Each row was made from one walk, in order. Every step used is in the known rows, and no mark comes twice. Write each row's walk.
Known rows
bura > demu: [ -5 -13  -1   5   9   3   0   0   6  -7   4  -1  -3   0   0   0   1   3
  -6]
kufo > demu > ligiv > dofez: [ 17 -16   6  30   6  -2   7 -10   6  -6  14   2  -2   7   6  10  -5 -12
   6]
demu > bura > ligiv > dofez > fasif: [  8 -24  24  13   3 -14  10 -10   4  -1  17  -3 -13  11   3  -1  -9 -11
 -15]
demu > kufo: [ 8  1  8 19 -1 -2 -2 -6 -1  4  0  2  1 -8  0  4  8 -1 11]
kufo > demu > ligiv > dofez > fasif: [ 16 -20  10  36   2  -6   5 -11  11  -7  18   3  -5   5   7   4  -8 -13
   7]
bura > ligiv > dofez > demu: [  5 -24  14   5   2 -10   4  -3   3 -11  25  -4  -5  12   0  -4  -6  -5
 -16]
bura > ligiv > kufo > demu > dofez: [ 9 -9  3 -3  2 -3  3  0  6 -8 17 -2  0  1  6 20  1 -8 -3]
kufo > demu: [ 5  2 -1 21  1  6 -1 -5  5 -2  3  2  5  4  8 13  0 -7  9]
dofez > demu > bura > ligiv: [  3 -20  20  20  -3 -13   2  -3  -2  -1  12  -5 -10   5  12   8  -2  -6
 -21]
ligiv > dofez: [  6 -15   0   4   2  -2   5  -2   3  -6  13   1   0   4  -8  -9  -7  -2
   2]
fasif > dofez > demu > ligiv > kufo: [  0 -18  -4   6 -14  -6   3   3  -1  -8   9   1  -9 -19   6  14  -1  -3
  -9]
kufo > demu > bura > ligiv > dofez: [ 12 -14  15  26   6  -2   9 -13   4  -3  14  -2  -3  14   9  17  -4 -15
  -4]
fasif > dofez > demu: [ -8  -7  -8  -1 -15  -1   1   2  -1  -8   7   1  -5  -9   4   8   0  -3
  -9]
kufo > demu > bura > ligiv: [ 10  -6  15  25   6  -1   6 -12   3   1   7  -3  -3  12  13  21   0 -14
  -5]
fasif > dofez: [ -7   2 -11 -14  -9   4   5  -2  -2  -5   0   2  -3  -7  -2   8   1  -3
  -3]
kufo > demu > ligiv: [ 13  -7   6  27   5  -1   4  -9   4  -2   5   2  -1   4  11  15  -1 -11
   5]
bura > ligiv > demu: [  4 -19   7  -4   4  -3   3  -7   4 -10  24  -4  -8   4  -1   5  -3  -4
 -14]
demu > dofez > fasif: [  2  -5  -4 -13  -7 -11   3   1  10  -7  17   2  -7   4   0  -5  -7  -8
   0]

Write each row's walk
[  6 -20  -9  -5  -6  -7   2  -2  13 -13  33   2 -13  -5  -5  -3 -10  -6
  -1]  ligiv > demu > dofez > fasif
[  6 -27   4  13  11  -4   3   1   6  -7   7  -1  -8 -12   4   7   1   2
  -6]  bura > demu > ligiv > kufo
[  7  -1  -4  11  -5  -3   1  -4  13  -8  17   3  -1   7   7   9  -5 -13
   9]  kufo > demu > dofez > fasif
[  6 -36  11  19  10  -9   6  -6  12 -11  20   0 -12   1  -1  -9  -7  -3
  -7]  bura > demu > ligiv > dofez > fasif
[ -4 -14   4   3 -11  -6   7  -4  -3  -5  10  -2 -11  -3   8  15  -1  -9
 -20]  fasif > dofez > demu > bura > ligiv
[ -3 -17   3   5 -13  -6   5   0  -1  -5  10  -2 -11 -12   8  20   0  -6
 -17]  fasif > dofez > demu > bura > ligiv > kufo
[  9  -7  -6  13  -6  -3  -2   5  12  -7  13   2   0 -14   5  16  -2  -6
  14]  ligiv > kufo > demu > dofez > fasif
[  5 -23  18  22  -4 -12   1   1   0  -1  12  -5 -10  -5  12  13  -1  -4
 -18]  dofez > demu > bura > ligiv > kufo
[  7  -4  -4  21  -2   5  -4   4   6  -2   2   1   4 -17   5  19   3  -1
  14]  ligiv > kufo > demu
[  2 -16  12  25  -5 -10   0   0  -2   2   6  -3  -9  -1  11   5  -2  -3
 -12]  dofez > demu > bura
[ -1 -13  -9 -13   8  -1   5   2   8 -11  13   0  -4   7   0   3  -1  -2
  -7]  bura > demu > dofez
[  7 -32   6  13  14  -5   8  -5   7 -10  16   0  -9   3  -1  -3  -4  -2
  -8]  bura > demu > ligiv > dofez
[  9 -12   7   3  -2  -7   2  -1  11  -9  21  -2  -4  -1   7  14  -2  -9
  -2]  bura > ligiv > kufo > demu > dofez > fasif
[ 13 -17   7  10   2  -8   3   2   0   0   3   0  -7 -15   4  10   0  -1
   1]  demu > ligiv > kufo
[ 10 -15   1  21  -1   1  -1  -8   5  -4  18   2  -7 -15  -4   5   3   0
   8]  ligiv > demu > kufo
[  9 -24   8  24  -5 -12  -2   6   1  -4  11  -2  -8 -15   9   7  -1   0
  -7]  dofez > demu > ligiv > kufo
[  5 -10  10  32  -8  -7  -6   0   0   0   8   0  -2  -9   6   3   5   1
   1]  dofez > demu > kufo
[ 13 -28  14  18   1 -15   8  -7   7  -6  19   1 -12   1  -1 -12 -11  -8
  -2]  demu > ligiv > dofez > fasif
[ 10  -4 -11   6  -2   2   0   6   7  -6   9   2   3 -12   5  22   1  -5
  13]  ligiv > kufo > demu > dofez
[  8 -15  18   7   4  -9   7  -3  -1   4   5  -5  -9  -2   7  16   0  -6
 -13]  demu > bura > ligiv > kufo
